Each row was made from one path, in order. Every step used is in the known rows, and no mark comes twice. Write each row's path.
Known rows
J-R-Y-G-W-Q-T: [-2.434 -1.111 -0.596 -2.450  0.178  0.534 -0.863  4.142 -1.030  1.684
 -5.240  0.479 -0.201 -0.848 -0.792  0.156  0.453  0.357 -0.049 -2.284
  1.825]
T-G-W-R-Y: [-2.379 -1.212  0.688 -1.774 -0.238 -1.162  0.268 -0.309 -0.628  1.713
 -0.840  1.992 -2.157 -1.236 -0.657 -0.860  0.039  0.295  0.993 -0.248
 -0.538]
J-R-Y-G: [-1.153 -1.382 -1.313  1.467 -2.225  0.105 -1.266 -0.679  1.017 -0.813
  2.081 -1.594 -2.732 -1.372  0.406  1.285  0.802  1.231  0.509 -0.977
  0.374]
G-W-Q-T: [-0.696  1.254  0.243 -2.498  1.462 -0.209 -1.630  0.631 -1.043  0.593
  0.765  1.856  2.031  1.152 -0.836 -0.908 -1.530 -1.139  0.554 -0.413
  1.052]
R-Y: [ 0.643  0.165 -0.174  0.994 -1.935 -0.503 -0.406 -2.576  0.723 -1.345
  6.073 -0.206 -1.942 -0.665  0.442  0.541 -1.066  0.326  0.871  0.237
  0.195]
S-J-R-Y-G: [-1.061 -1.432 -0.658  2.909 -1.449  0.899 -2.743 -0.208  0.500 -2.148
 -0.789 -1.521 -2.228 -2.170  1.599  1.428  1.619  0.406 -0.820 -1.420
 -0.182]
W-Q: [ 0.840  1.213  0.050  0.859 -0.455 -0.687 -2.158 -2.225 -0.288 -1.463
  6.404  0.384  0.723  0.688 -0.184 -0.029 -1.457 -1.646  0.051  0.114
  0.661]
T-R-Y: [ 1.369  0.392 -0.627  2.118 -1.555  0.145  0.740 -3.397  1.015 -0.432
  5.838 -0.549 -3.051 -1.707  0.082  0.185 -0.875  0.751 -0.275  1.178
 -0.942]
S-J-R-Y-G-W: [-2.466 -1.685  0.403  2.114 -0.171  1.243 -2.783 -0.307 -0.013 -0.835
 -2.477 -0.463 -3.115 -1.783  0.994  0.947  1.774 -0.248 -0.562 -2.792
 -0.220]
Y-Q-T: [ 1.505  1.612 -0.552 -1.038  0.153  0.165  0.677  0.215  0.055 -1.041
  1.821 -0.872  3.378  1.726  0.324  0.249 -0.097  0.547  0.558  1.167
 -0.364]
H-Y: [ 2.484  0.491 -0.769  2.698 -1.148 -0.865  0.650 -4.771  1.993 -1.276
  5.333 -1.500 -1.161  1.140  0.525 -0.208 -0.557 -0.330  0.377  1.429
 -0.847]
Y-Q: [ 1.427  1.345  0.101  1.247 -0.526 -0.002 -0.019 -2.571  0.363 -1.722
  5.870 -1.336  0.930  1.786  0.430  0.650  0.153 -0.593  0.209  0.452
 -0.864]
Q-Y-G-W-R: [-1.800 -0.687  0.631 -3.764  2.113 -1.606  1.000  1.130 -0.565  1.142
 -3.740  2.204  2.096  0.767 -1.120 -1.428 -0.208 -0.882  1.087 -0.740
  1.064]
G-W-R-Y: [-1.798  0.020  1.422 -0.897 -0.239 -2.158  0.486 -1.462 -0.173  0.248
  0.361  1.691 -2.120 -1.347 -0.858 -0.606 -1.223 -0.470  1.337 -0.404
  0.085]
G-W-Q: [-0.581  0.841  0.973 -0.100  0.766 -0.446 -2.120 -2.226 -0.675 -0.148
  5.002  1.301 -0.194  1.071 -0.783 -0.485 -1.272 -2.243  0.235 -1.357
  0.587]
W-Q-T-H-Y: [ 3.860 -0.367 -0.566  1.267  1.026 -1.487  2.030 -0.073  1.465  0.305
 -0.838 -0.297  0.941  1.696 -0.049 -0.607 -1.609  0.614 -0.156  3.146
  0.108]
R-Y-Q-T: [ 1.216  0.822 -0.323 -1.620 -0.844  0.296  2.106  1.719 -0.258 -0.284
  0.032 -0.827  1.772  0.284  0.438  0.597  0.072  1.185  0.335  0.754
  0.123]
J-R-Y: [-0.008 -0.213 -0.808  2.782 -2.690 -0.526 -1.876 -1.860  1.062 -2.337
  5.124 -1.583 -3.245 -1.679  0.146  1.537 -0.448  1.166  0.452 -0.112
  0.162]
H-Y-G-W-Q-T: [-0.195 -0.582 -0.753 -2.385  1.626  0.212  1.608  1.358 -0.082  2.906
 -5.096  0.726  1.859  1.892 -0.433 -1.570  0.366 -1.264 -0.098 -0.828
  0.749]
Y-Q-T-G-W: [-0.589  0.261 -0.423 -2.938  1.273  1.444  0.418  1.632 -0.935  1.746
 -0.640  0.539  2.387  2.134 -0.082 -0.449  1.307  0.557  0.303  0.010
 -1.140]
Y-R: [ 1.061  1.823  1.222  3.511 -0.119 -0.428 -0.322 -3.760  0.940 -1.141
  4.043 -0.087 -0.137  0.677  0.131 -0.423 -1.323 -1.095  0.276  1.747
 -1.286]
H-Y-Q-T-R: [ 4.006  1.420 -1.047  1.330  0.398  0.562  4.357 -1.192  1.418  0.566
 -1.064 -2.076  1.610  0.974  0.212 -0.516  0.758  0.822 -1.416  2.848
 -1.904]
J-R-Y-Q-T: [ 0.742  0.434 -0.891 -0.092 -1.505  0.323  0.631  2.622  0.171 -1.412
 -1.134 -2.011  0.432 -0.580  0.205  1.667  0.668  2.048 -0.138  0.454
  0.242]

Write each row's path
[-2.053 -0.952 -0.157 -4.333  0.804  0.627  0.525  3.486 -1.505  2.863
 -3.976  1.782  0.875  0.127 -0.504 -0.794 -0.145 -0.511  0.432 -1.890
  1.678] | R-Y-G-W-Q-T
[-1.677  0.160 -0.373 -3.695  1.833  0.498 -0.922  1.821 -1.067  2.123
 -2.448  1.732  2.450  1.449 -0.656 -1.155 -0.377 -1.190  0.528 -1.324
  1.209] | Y-G-W-Q-T
[ 0.346  0.395  0.989 -0.537 -1.001 -1.820  2.289 -0.113 -0.455 -0.781
  0.194 -0.352  0.176 -0.598 -0.134  0.302  0.000 -0.044  0.366  0.759
 -0.245] | W-R-Y-Q
[ 4.159  0.204  0.596  3.885  1.278 -1.250  3.830 -1.750  2.627  0.677
 -2.979 -0.679  0.337  1.678  0.213 -0.914 -1.527  1.278 -0.122  4.878
 -1.752] | Q-T-H-Y-R
[ 1.927  1.192  1.342  1.162  0.817 -0.297  1.060 -1.000  0.294 -0.976
  1.407  0.597  2.076  1.029 -0.291 -0.590 -1.295 -0.782 -0.257  1.715
  0.119] | Q-Y-R
[-1.281 -0.515  0.255 -0.817  0.704  0.519 -2.414 -0.876 -1.314  1.236
  3.801  1.753 -0.434  1.236 -0.606 -0.764 -0.054 -1.575 -0.108 -1.259
  0.023] | T-G-W-Q
[-2.421 -1.753  0.907  1.277  0.330  1.259 -2.964  1.640 -1.228 -0.316
 -3.706  0.223 -1.927 -1.794  0.486  0.728  1.487 -1.639 -1.507 -3.571
  0.904] | S-J-R-Y-G-W-Q
[ 3.034  1.068 -0.962  0.011 -0.117  0.082  3.064 -0.326  1.075 -0.255
 -0.670 -1.952  2.705  2.136  0.546 -0.097  0.555  0.454 -0.122  1.961
 -0.668] | H-Y-Q-T
[-2.258 -1.170  0.229 -0.881  1.021  1.248 -2.525  4.455 -1.617  0.448
 -8.479  0.670  0.282 -1.791  0.405  0.355  1.321 -0.407 -1.136 -2.664
  1.342] | S-J-R-Y-G-W-Q-T
[ 0.749  0.030  0.485  3.730 -1.357  0.882 -1.553  0.077 -0.045 -3.521
  0.455 -2.406 -1.059 -1.486  1.491  2.211  1.858  0.105 -1.586 -0.741
 -0.624] | S-J-R-Y-Q
[-1.380  0.138 -0.951 -2.318  0.815  0.881 -1.476 -0.015 -0.317  1.487
  1.052  1.534  0.691  1.176 -0.160 -0.911 -0.117  0.903  1.122  0.314
 -0.738] | Q-T-G-W
[ 0.021 -0.801  1.554 -2.209  1.870 -2.160  4.085  2.668  0.077  1.528
 -5.841  1.256  0.426  0.280 -0.892 -0.335 -0.679  1.619  0.800  1.810
 -0.471] | G-W-R-Y-Q-T-H
[-2.754 -0.256  0.448 -1.651  1.082 -1.693 -0.406 -1.835  0.043  1.174
 -1.050  1.585 -0.159  0.390 -0.727 -1.208 -0.149 -1.088  1.494 -0.695
 -0.214] | Y-G-W-R
[ 0.612 -0.031 -0.038  2.112 -2.189  0.108  0.142 -0.449  0.484 -2.146
  3.530 -2.539 -1.775 -0.600  0.257  1.961  0.853  1.044 -0.300 -0.512
 -0.169] | J-R-Y-Q
[ 0.671  0.946  2.873 -0.599  2.669 -0.162  0.873  0.811 -1.416  0.716
 -1.700  2.224  2.289  1.488 -1.372 -1.246 -1.311 -2.733 -0.990 -0.398
  1.145] | G-W-Q-Y-R
[ 0.355 -0.281 -1.347 -2.193 -0.004  1.115  1.662  2.391 -0.693  2.440
 -2.929  0.493  1.057 -1.400 -0.214 -0.782 -0.084  0.550 -0.916  0.424
  0.755] | W-Q-T-R-Y-G
[-2.742 -1.830 -0.451  0.709 -1.051  0.341 -1.156 -0.391  0.601  0.519
  0.414 -0.572 -3.658 -0.914 -0.225  0.795  0.919  0.555  0.649 -2.459
  0.379] | J-R-Y-G-W
[ 1.618  0.916 -0.838 -0.889 -0.372  0.320  1.021  1.068 -0.566  0.836
  0.202  0.657  0.470 -1.753 -0.453 -0.518 -1.330  0.482 -1.035  1.389
  0.469] | W-Q-T-R-Y
[-1.272 -1.186  0.309 -0.201  0.595  2.424 -1.065  3.907 -1.301 -0.032
 -6.465 -0.581 -0.002 -1.105  0.967  1.106  2.904  1.398 -1.513 -1.272
 -1.039] | S-J-R-Y-Q-T-G-W
[ 0.355  0.740 -0.195  4.859 -0.901  0.183 -4.881 -3.025  0.862 -4.410
  3.968 -1.392 -1.069 -1.185  1.314  1.394  0.332 -0.298 -0.601  0.103
 -0.859] | S-J-R
[ 0.281 -0.466 -1.861 -1.549 -0.560  1.165  1.961  0.518  0.646  1.943
 -1.398 -0.096 -0.242 -1.481  0.300 -0.571  0.185  1.805 -0.039  1.227
 -0.416] | Q-T-R-Y-G
